Every row comes from one small tree of marks. The marks that hang from a mark follow it in brackets, in the order of their numbers. Every link used is in the known rows. Which tree was each row made from?
Known rows
Z429(Z342(Z327(Z687)) Z655 Z833): -.12	.12	.01	.13	.01	.21	-.36	.02	.19	.36	.15	-.09	-.07	.01	.10	.01	.12	.02	-.30	.06	-.07	.17	.17	-.09	-.18	.04	.20	-.04	.01	-.03	-.09	-.09	.39	-.03	-.30	.05	.02	.16	.05	.31	-.13	-.06	-.30	-.05	.11	-.01	.31	.03	.11	.18
Z585(Z34): .07	-.24	.24	.06	.20	.04	.00	.17	-.02	.45	-.12	.03	-.15	-.23	-.05	-.10	.27	-.06	-.25	-.18	-.24	.12	.01	.06	.00	-.06	.51	.01	-.04	-.46	-.08	.06	.24	-.30	-.11	.06	.06	.09	.03	.13	.27	-.18	.13	.12	-.07	-.05	.58	.18	.01	.35
Z687(Z327(Z342)): -.12	-.20	.22	-.10	.29	-.11	.18	.20	.04	.39	-.18	-.13	-.28	-.12	-.01	-.15	.25	-.09	-.32	-.09	-.34	.12	.14	-.07	-.10	-.04	.50	.00	-.03	-.26	-.02	-.11	.29	-.14	-.06	.08	.17	.02	.04	.21	.27	-.06	-.09	.19	-.10	-.03	.43	.09	-.09	.27
Z655(Z429(Z585 Z833)): .07	-.22	.12	.11	.18	.08	-.01	-.07	-.11	.27	.08	-.22	-.17	-.15	-.14	-.01	.09	-.03	-.31	-.07	-.35	-.07	-.15	-.01	-.17	.14	.34	.09	-.12	-.05	-.17	-.08	.12	-.30	-.19	-.11	-.06	.10	.04	.11	.11	-.30	.00	.01	.20	-.17	.51	.05	-.02	.36
Z655(Z429(Z342(Z327) Z585(Z996) Z833)): .06	-.02	.16	.15	.06	.18	-.17	-.17	.00	.35	.23	-.27	-.07	-.11	-.05	.17	.20	.01	-.37	-.11	-.20	.02	-.03	-.20	-.21	.21	.25	.00	.00	.23	-.10	-.21	.31	.00	-.35	-.07	-.07	.16	.03	.25	.12	-.24	-.05	-.07	.32	-.08	.30	.05	.14	.34
Z687(Z327(Z342(Z429(Z833)))): -.21	-.04	.13	-.09	.28	.03	.16	-.01	.18	.40	-.04	-.06	-.09	-.09	-.02	-.16	.18	-.12	-.45	-.14	-.36	.10	.03	.00	-.10	.07	.32	.02	-.04	-.03	-.08	-.23	.24	-.14	-.13	.05	.07	.10	-.09	.19	.18	-.11	-.11	.02	-.02	-.04	.39	.09	.02	.24
Z833(Z366): .06	-.27	.18	.01	.17	-.04	-.05	.08	-.08	.43	-.10	-.04	-.16	-.22	-.03	-.24	.11	-.17	-.23	-.01	-.27	.05	-.02	.00	-.07	.01	.48	.01	.03	-.37	-.08	.03	.15	-.27	-.11	.06	.08	.14	.11	.09	.11	-.19	-.05	.02	-.04	-.05	.56	.20	.02	.32
Z585(Z996(Z158 Z504)): -.08	-.20	.30	.25	.18	.06	.14	.28	-.07	.26	.10	-.03	-.16	.03	-.05	-.03	.19	-.13	-.13	.06	-.21	.12	.03	-.06	-.10	.06	.50	.05	.21	-.20	-.18	-.04	.27	-.08	.07	.11	.01	.21	-.07	.18	.44	-.13	.20	.10	.03	.02	.47	.12	.15	.39
Z429(Z342(Z327) Z585(Z34) Z655 Z833(Z366)): .17	.15	.10	.20	-.03	.28	-.43	-.05	.13	.51	.17	-.14	.08	-.06	.04	-.14	.17	-.30	-.33	.00	-.09	.07	-.07	-.21	-.21	.24	.20	-.07	-.09	-.04	-.13	-.06	.30	-.02	-.39	-.01	-.04	.31	.15	.29	-.06	-.26	-.29	-.30	.44	.00	.40	.03	.27	.22
Z996(Z158(Z366)): -.04	-.19	.27	.17	.19	-.04	-.06	.31	.08	.45	-.05	-.13	-.08	-.21	-.10	-.15	.17	-.13	-.21	.13	-.16	.12	.02	.10	-.01	.00	.56	.13	.07	-.35	-.15	.10	.27	-.12	-.03	-.02	.03	.11	.12	.17	.20	-.07	.06	.12	.03	-.10	.57	.16	.03	.24
Z327(Z342): -.12	-.23	.17	.03	.21	-.14	.06	.13	-.01	.46	-.11	-.08	-.16	-.09	.01	-.15	.14	-.06	-.15	-.06	-.29	.09	.03	.00	-.06	-.07	.53	.05	.05	-.28	-.01	-.06	.32	-.16	-.04	.09	.14	.07	.03	.20	.19	-.10	-.03	.15	-.22	-.03	.45	.06	-.02	.33
Z996(Z158(Z366) Z504): -.09	-.20	.38	.27	.21	.03	.09	.42	.00	.35	.02	-.09	-.11	-.12	-.07	-.17	.19	-.17	-.10	.16	-.11	.16	-.02	-.05	.00	.03	.57	.09	.18	-.31	-.15	.05	.18	-.08	.08	.04	.02	.15	.03	.18	.25	-.10	.07	.05	-.03	-.01	.60	.16	.07	.27
Z342(Z327(Z687) Z429(Z585 Z655 Z833(Z366))): -.04	.11	-.07	.08	.19	.43	-.51	-.11	.19	.39	.24	-.02	.09	.05	.05	-.16	.15	-.12	-.35	.06	.08	.09	.00	-.03	-.16	.25	.05	-.07	-.04	.04	-.26	-.01	.15	-.01	-.31	.04	-.08	.23	.07	.26	-.07	-.17	-.21	-.21	.27	-.17	.34	.08	.26	.20
Z158(Z366): .02	-.25	.24	.09	.16	.00	-.07	.22	.01	.44	-.14	-.12	-.15	-.24	-.06	-.07	.21	-.02	-.22	-.04	-.13	.15	.04	.12	.02	-.07	.56	.18	-.06	-.40	-.03	.05	.20	-.22	-.16	-.04	.07	.06	.10	.16	.08	-.11	.01	.14	-.02	-.10	.58	.16	-.03	.22
Z585(Z34 Z996(Z158 Z504(Z334))): -.08	-.23	.42	.31	.18	.17	.17	.30	-.05	.37	.11	-.09	-.08	.13	-.19	-.10	.24	-.21	-.17	-.01	-.16	.20	-.11	.00	-.13	.02	.52	.04	.13	-.29	-.20	-.12	.35	-.15	-.06	.09	-.01	.18	-.01	.16	.56	-.05	.11	.04	-.03	.03	.54	.10	.22	.43
Z429(Z585 Z655): .12	-.15	-.02	.20	.15	.04	-.14	.14	-.09	.30	.05	-.14	-.21	.00	-.12	-.05	.14	-.09	-.18	.03	-.16	-.01	.04	.01	-.09	.02	.35	.16	-.18	-.24	-.14	.00	.24	-.18	-.13	-.06	.04	.18	.05	.22	.15	-.18	-.04	.09	.24	-.25	.41	-.05	.02	.32
Z504(Z334): -.09	-.32	.22	.08	.17	.00	.12	.08	-.10	.36	.01	-.19	-.20	-.06	-.24	-.15	.13	-.03	-.22	-.04	-.30	.11	-.05	.11	-.01	-.08	.47	.17	-.12	-.39	-.01	-.15	.27	-.37	-.21	.00	.08	.06	.11	.04	.20	-.05	-.16	.20	-.09	-.15	.51	.05	-.09	.36
Z687(Z327): .00	-.23	.21	-.08	.28	-.03	.19	.20	-.02	.29	-.14	-.09	-.36	-.26	-.10	-.08	.27	-.07	-.38	-.09	-.31	.11	.15	-.04	-.02	-.04	.45	.03	-.11	-.34	-.07	-.04	.20	-.25	-.11	.03	.13	.03	.08	.16	.26	-.10	-.04	.24	.05	-.10	.50	.16	-.14	.28
Z327(Z342(Z429(Z585 Z655)) Z687): -.14	-.02	-.15	.11	.24	.15	-.28	.11	.08	.40	.07	-.04	.01	.22	.07	-.16	.12	-.01	-.12	.01	.08	.08	.05	.03	-.23	.00	.26	-.01	-.04	.02	-.19	-.06	.31	.06	-.09	.01	.06	.07	-.05	.32	.19	-.08	.02	-.05	-.11	-.23	.31	-.06	.18	.28
Z585(Z34 Z996(Z158(Z366) Z504(Z334))): -.06	-.19	.49	.37	.12	.22	.04	.38	.04	.46	.06	-.16	.00	.07	-.18	-.09	.27	-.24	-.18	.00	-.01	.28	-.10	.07	-.13	.00	.62	.13	.10	-.31	-.17	-.06	.34	-.09	-.12	.01	-.02	.17	.02	.17	.47	-.06	.11	-.01	.01	.05	.59	.16	.27	.33
Z429(Z342(Z327) Z585 Z833): -.02	.00	.11	.10	.06	.23	-.18	-.07	-.02	.34	.15	-.23	-.02	-.08	-.03	-.07	.15	-.03	-.30	-.04	-.25	.06	.02	-.18	-.05	.21	.22	.06	.00	.00	-.04	-.17	.34	-.05	-.34	.02	-.02	.18	.13	.25	-.03	-.20	-.28	-.03	.37	-.08	.40	-.11	-.03	.24
Z342(Z327(Z687) Z429(Z585 Z655 Z833)): -.10	.09	-.09	.12	.22	.43	-.39	-.07	.18	.31	.27	-.03	.02	.10	.00	-.02	.21	.03	-.33	.00	.04	.11	.08	.02	-.08	.18	.07	-.02	-.07	.05	-.26	-.04	.23	-.02	-.27	.05	-.09	.17	-.02	.27	.01	-.13	-.14	-.05	.25	-.23	.30	-.01	.16	.22
Z655(Z429(Z342 Z585(Z34) Z833(Z366))): .19	-.09	.14	.10	.03	.08	-.17	-.06	-.05	.48	.01	-.16	.03	-.19	-.02	-.17	.06	-.27	-.33	-.08	-.22	-.03	-.28	-.16	-.32	.17	.32	-.08	-.03	.04	-.14	-.09	.19	-.16	-.30	-.12	-.05	.13	.12	.17	.05	-.39	-.03	-.33	.21	-.01	.52	.14	.18	.33
Z327(Z342(Z429(Z833)) Z687): -.28	-.06	.03	-.02	.22	.13	-.12	-.02	.16	.41	-.03	.02	.08	.10	.13	-.16	.09	.03	-.24	-.10	-.13	.15	.02	.12	-.19	.02	.32	-.01	.10	-.03	-.14	-.13	.29	-.10	-.10	.09	.03	.04	-.08	.23	.04	-.09	-.02	-.05	-.24	-.03	.40	.07	.09	.24

Which tree is each row?
-.16	.07	.04	.04	.21	.02	.09	.00	.25	.40	.06	-.05	-.11	-.01	-.03	-.09	.14	-.19	-.46	-.08	-.26	.08	.05	.01	-.18	.00	.25	.06	-.16	.02	-.12	-.21	.25	-.12	-.09	.00	.05	.19	-.14	.26	.12	-.08	-.15	-.03	.07	-.12	.30	.07	.13	.23 : Z687(Z327(Z342(Z429(Z655 Z833))))
-.08	.09	-.06	.05	.20	.13	-.01	-.02	.16	.35	.08	-.13	-.08	.12	-.06	-.12	.13	-.18	-.42	-.05	-.21	.03	.02	-.02	-.22	.14	.20	.10	-.19	.11	-.16	-.22	.25	-.04	-.18	-.05	.03	.19	-.08	.29	.14	-.14	-.17	-.08	.27	-.18	.30	-.07	.13	.22 : Z687(Z327(Z342(Z429(Z585 Z655 Z833))))
-.03	-.17	.16	.09	.06	-.09	.05	-.04	-.04	.36	.06	-.15	-.13	-.23	-.05	-.01	.01	-.06	-.31	-.04	-.38	-.03	-.12	-.10	-.22	-.01	.36	.04	-.02	.02	-.03	-.19	.21	-.24	-.17	-.09	.03	.10	.01	.14	.02	-.22	-.05	-.06	.01	-.04	.46	.13	.02	.35 : Z655(Z429(Z342 Z833))
-.08	-.05	.11	.04	.27	.34	-.15	-.16	.07	.33	.23	-.09	.04	-.12	-.10	-.07	.23	-.02	-.35	-.11	-.20	.04	-.04	-.01	.09	.23	.15	.06	-.03	-.02	-.16	-.11	.18	-.14	-.25	.06	-.09	.19	.01	.18	.06	-.17	-.09	.00	.29	-.22	.40	.01	.02	.31 : Z342(Z327 Z429(Z585 Z833))
.01	-.17	.38	.29	.20	.13	.10	.35	-.02	.35	.04	.04	-.09	.00	-.03	-.04	.27	-.19	-.17	-.05	-.17	.16	-.01	-.06	-.09	.05	.54	-.04	.20	-.27	-.23	.02	.30	-.07	.04	.14	-.01	.20	-.09	.21	.53	-.18	.31	.02	.01	.07	.52	.19	.24	.41 : Z585(Z34 Z996(Z158 Z504))
.06	-.24	.21	.04	.17	-.03	-.01	-.08	-.02	.41	.00	-.12	-.14	-.27	-.06	-.11	.04	-.17	-.37	-.02	-.36	-.03	-.18	-.02	-.19	.08	.40	-.02	-.01	-.12	-.14	-.03	.05	-.34	-.13	-.04	-.01	.14	.07	.05	.01	-.27	-.02	-.10	.02	-.03	.54	.28	.10	.35 : Z655(Z429(Z833(Z366)))
-.16	-.04	.14	-.11	.24	.03	.07	-.06	.19	.46	-.06	-.05	-.02	-.11	.03	-.29	.11	-.29	-.46	-.08	-.30	.09	-.04	-.04	-.19	.12	.32	-.06	-.01	.00	-.09	-.20	.16	-.14	-.15	.06	.07	.16	.00	.17	.09	-.16	-.18	-.12	.01	.03	.42	.18	.11	.22 : Z687(Z327(Z342(Z429(Z833(Z366)))))
.07	-.02	.24	.10	.12	.23	-.16	-.06	.05	.47	.17	-.18	.00	-.25	-.06	.00	.26	-.10	-.37	-.12	-.19	.04	-.12	-.27	-.12	.18	.24	-.11	-.02	.07	-.09	-.09	.26	-.07	-.32	-.04	-.05	.11	.08	.23	.13	-.27	-.04	-.15	.23	-.08	.46	.08	.08	.37 : Z655(Z429(Z342(Z327) Z585(Z34) Z833))
.03	-.12	.03	.05	.19	.21	-.15	-.13	-.03	.37	.07	-.06	.07	-.07	-.06	-.26	.03	-.21	-.30	-.06	-.21	-.03	-.17	.04	-.12	.22	.23	.09	-.05	-.06	-.18	-.12	.08	-.22	-.25	-.02	-.08	.20	.06	.11	.00	-.29	-.06	-.19	.27	-.12	.49	.05	.12	.27 : Z342(Z429(Z585 Z833(Z366)))
.05	-.21	.34	.20	.16	.17	.10	.23	-.07	.34	-.06	.04	-.17	-.02	-.01	.03	.31	-.06	-.16	-.22	-.11	.19	.03	.00	-.07	-.02	.54	.01	.08	-.32	-.11	-.02	.25	-.19	-.08	.11	.03	.15	-.10	.16	.39	-.20	.25	.03	-.03	.06	.55	.17	.19	.38 : Z585(Z34 Z996(Z504))
-.10	-.09	.01	.00	.30	.23	-.22	.14	.09	.50	-.11	.01	.10	.12	.09	-.25	.23	-.03	-.15	-.17	.06	.15	-.01	.03	-.15	.05	.35	-.11	.08	-.08	-.18	-.01	.33	.03	-.12	.08	.03	-.04	-.03	.32	.32	-.16	.19	-.07	-.20	-.11	.44	.05	.15	.32 : Z327(Z342(Z429(Z585(Z34))) Z687)
-.08	.02	.12	-.04	.26	.22	.03	.01	.17	.44	-.07	-.08	.01	.01	-.02	-.18	.27	-.18	-.45	-.22	-.24	.10	-.05	-.04	-.15	.18	.31	-.02	-.10	.00	-.18	-.17	.27	-.07	-.22	.03	.00	.09	-.04	.27	.27	-.23	-.01	-.12	.20	-.07	.43	.01	.10	.24 : Z687(Z327(Z342(Z429(Z585(Z34) Z833))))
-.15	.03	-.01	.15	.12	.02	-.05	-.07	.19	.47	.12	-.05	.03	.04	.01	-.09	.05	-.16	-.28	-.04	-.24	.04	-.05	.09	-.16	-.01	.27	.12	-.06	-.01	-.10	-.18	.26	-.15	-.07	.02	.02	.24	-.15	.21	.04	-.11	-.08	-.09	-.03	-.12	.32	.03	.20	.29 : Z327(Z342(Z429(Z655 Z833)))
-.10	-.01	.04	.01	.19	.19	.02	-.07	.10	.34	.01	-.19	-.03	.14	-.04	-.02	.21	-.08	-.45	-.23	-.23	.09	.05	.03	-.25	.20	.30	.09	-.10	.15	-.15	-.27	.32	.00	-.26	-.01	-.02	.14	-.10	.30	.28	-.18	-.03	.00	.27	-.07	.30	-.03	.13	.22 : Z687(Z327(Z342(Z429(Z585(Z996) Z833))))
.03	-.11	.16	.27	.01	.15	.07	.00	-.19	.18	.16	-.21	-.12	.07	-.06	.11	.08	-.07	-.22	-.07	-.22	.01	-.13	-.20	-.32	.15	.33	.06	.06	.24	-.11	-.26	.21	-.05	-.20	-.09	-.06	.18	-.09	.23	.16	-.31	.06	-.15	.26	-.01	.40	.00	.18	.38 : Z655(Z429(Z342 Z585(Z996(Z504)) Z833))
-.02	.00	.13	-.08	.25	.21	-.06	-.02	.16	.52	-.11	-.08	.09	-.04	.02	-.32	.20	-.34	-.47	-.17	-.21	.09	-.12	-.08	-.22	.24	.29	-.09	-.06	-.01	-.19	-.14	.19	-.05	-.27	.02	-.01	.12	.03	.25	.21	-.26	-.08	-.25	.22	.02	.45	.10	.18	.24 : Z687(Z327(Z342(Z429(Z585(Z34) Z833(Z366)))))
-.11	-.08	.04	.01	.31	.42	-.35	.01	.06	.35	.15	-.04	-.01	.04	.01	.02	.35	.15	-.25	-.15	.13	.16	.15	.01	-.03	.14	.22	-.07	.07	.02	-.19	-.02	.29	.08	-.29	.09	-.04	.05	.02	.30	.27	-.11	.14	.11	.09	-.20	.32	.09	.14	.29 : Z342(Z327(Z687) Z429(Z585(Z996)))
.22	.02	.00	.31	-.01	.28	-.27	.02	.03	.35	.06	-.14	-.07	.13	-.07	.14	.19	-.08	-.33	-.17	-.13	.09	.01	.13	-.27	.14	.34	.19	-.23	-.15	-.22	-.05	.35	-.18	-.32	-.09	-.11	.25	-.05	.26	.20	-.30	.04	-.06	.48	-.05	.40	-.03	.29	.27 : Z429(Z585(Z34 Z996) Z655 Z833)
-.05	-.07	.12	-.03	.36	.45	-.32	.11	.13	.45	.08	.06	.05	-.08	.02	-.14	.41	.05	-.27	-.17	.13	.19	.04	-.05	.06	.15	.21	-.19	.07	-.14	-.23	.06	.24	.00	-.24	.14	-.03	.00	.04	.28	.30	-.15	.13	.01	-.02	-.21	.45	.13	.09	.33 : Z342(Z327(Z687) Z429(Z585(Z34)))
-.26	-.15	.05	-.05	.30	.05	-.08	.11	.09	.45	-.08	.04	-.01	.05	.11	-.22	.14	.04	-.15	-.09	-.06	.15	.05	.08	-.12	-.07	.40	-.08	.11	-.09	-.09	-.07	.30	-.04	-.03	.13	.11	-.02	-.05	.24	.19	-.05	.10	.03	-.41	-.09	.40	.12	.06	.29 : Z327(Z342(Z429) Z687)
-.22	-.14	.15	-.09	.38	.25	-.19	.07	.15	.40	.11	.09	-.05	-.17	.04	-.11	.32	.10	-.26	-.09	.01	.17	.11	-.02	.10	.03	.24	-.13	.13	-.15	-.12	.03	.19	-.08	-.13	.18	.05	.01	.01	.21	.19	-.04	.06	.13	-.21	-.19	.40	.22	.02	.32 : Z342(Z327(Z687) Z429)
-.08	.00	-.05	.02	.28	.05	.02	.12	.11	.40	.03	-.11	-.15	.04	-.06	-.15	.21	-.18	-.33	-.05	-.14	.02	.06	-.09	-.14	.05	.27	.02	-.16	.01	-.10	-.14	.25	.01	-.09	-.02	.12	.13	-.06	.32	.29	-.07	-.07	.02	.09	-.26	.31	-.02	.08	.29 : Z687(Z327(Z342(Z429(Z585 Z655))))
-.03	.00	.13	.37	-.03	.17	-.01	.15	-.11	.18	.19	-.18	.03	.22	-.01	-.04	.02	-.18	-.14	.08	-.24	.04	-.04	-.14	-.30	.23	.35	.13	.18	.12	-.19	-.24	.39	.08	-.15	-.01	-.09	.26	-.03	.31	.22	-.22	-.03	-.17	.41	.07	.41	-.14	.17	.28 : Z429(Z342 Z585(Z996(Z158 Z504)) Z833)
.05	-.13	.08	.11	.06	.01	-.02	-.07	-.10	.33	.09	-.25	-.10	-.13	-.09	-.04	.02	-.06	-.28	-.03	-.33	-.08	-.15	-.14	-.26	.12	.29	.06	-.05	.11	-.08	-.19	.22	-.17	-.25	-.16	-.02	.07	.06	.19	.02	-.26	-.07	-.10	.22	-.12	.45	-.01	-.02	.34 : Z655(Z429(Z342 Z585 Z833))
-.06	-.13	.11	.01	.23	.15	-.25	.08	-.03	.38	.13	-.18	-.12	-.15	.00	-.04	.24	.10	-.21	.01	-.01	.09	.04	-.25	-.16	.08	.25	-.20	.12	.10	-.11	-.03	.25	.05	-.25	.02	.04	-.06	.14	.30	.13	-.13	-.03	.02	-.05	-.17	.39	.10	-.01	.35 : Z655(Z429(Z342(Z327(Z687)) Z585))
.02	-.07	.01	.13	.01	.10	-.09	-.03	-.12	.27	.02	-.21	-.05	.01	-.04	-.10	.00	-.05	-.24	-.05	-.31	.01	-.04	-.04	-.20	.15	.32	.16	-.07	-.06	-.06	-.20	.34	-.16	-.30	-.08	-.01	.15	.09	.21	-.05	-.25	-.19	-.06	.34	-.06	.46	-.14	-.04	.25 : Z429(Z342 Z585 Z833)
-.04	.07	.02	.16	.19	.33	-.24	-.14	.14	.35	.31	-.08	.01	-.03	-.11	-.01	.22	-.08	-.36	-.05	-.12	.01	-.02	-.03	.01	.21	.08	.09	-.13	.01	-.17	-.10	.19	-.09	-.24	.02	-.08	.28	-.04	.24	.04	-.14	-.15	-.04	.37	-.27	.32	-.02	.13	.31 : Z342(Z327 Z429(Z585 Z655 Z833))
-.21	-.03	-.05	.07	.23	.04	-.18	.13	.17	.46	.02	.05	-.03	.13	.10	-.14	.12	-.04	-.13	-.01	.02	.12	.10	.07	-.18	-.11	.32	-.04	.01	-.07	-.11	-.03	.31	-.02	-.03	.06	.11	.08	-.11	.28	.16	-.02	.04	-.01	-.33	-.15	.33	.09	.19	.29 : Z327(Z342(Z429(Z655)) Z687)
.16	-.17	.16	.12	.17	.15	-.04	-.02	-.04	.40	.01	-.16	-.09	-.17	-.12	.02	.19	-.07	-.35	-.16	-.28	-.02	-.19	.00	-.16	.15	.36	.03	-.12	-.12	-.20	-.01	.16	-.30	-.19	-.09	-.09	.07	.03	.13	.22	-.35	.12	-.06	.19	-.13	.54	.12	.07	.37 : Z655(Z429(Z585(Z34) Z833))
-.03	-.03	.03	.13	.27	.23	-.21	.00	.08	.40	.27	-.05	-.04	-.10	-.14	-.06	.28	-.09	-.25	-.02	-.03	.01	.04	-.07	.10	.11	.15	.03	-.09	-.06	-.12	-.02	.19	-.04	-.17	.02	-.01	.23	.00	.23	.21	-.09	-.03	.05	.19	-.36	.33	.03	.10	.36 : Z342(Z327 Z429(Z585 Z655))
-.04	.04	-.04	.13	.08	.23	-.40	.15	.05	.34	.16	-.14	-.11	.06	.05	-.05	.20	.03	-.17	.08	.09	.13	.18	-.18	-.15	.07	.21	-.06	.00	-.03	-.10	-.03	.40	.09	-.28	.01	.06	.09	.12	.37	.03	-.06	-.22	.00	.14	-.17	.31	-.07	.07	.24 : Z429(Z342(Z327(Z687)) Z585 Z655)
.03	-.13	.44	.34	.14	.18	-.02	.43	.08	.44	-.02	-.03	-.02	-.06	-.03	-.03	.32	-.18	-.19	-.03	.03	.25	.00	.02	-.10	.03	.62	.04	.16	-.29	-.20	.07	.32	-.01	-.03	.05	-.01	.18	-.05	.25	.45	-.16	.31	-.03	.05	.09	.58	.23	.29	.30 : Z585(Z34 Z996(Z158(Z366) Z504))
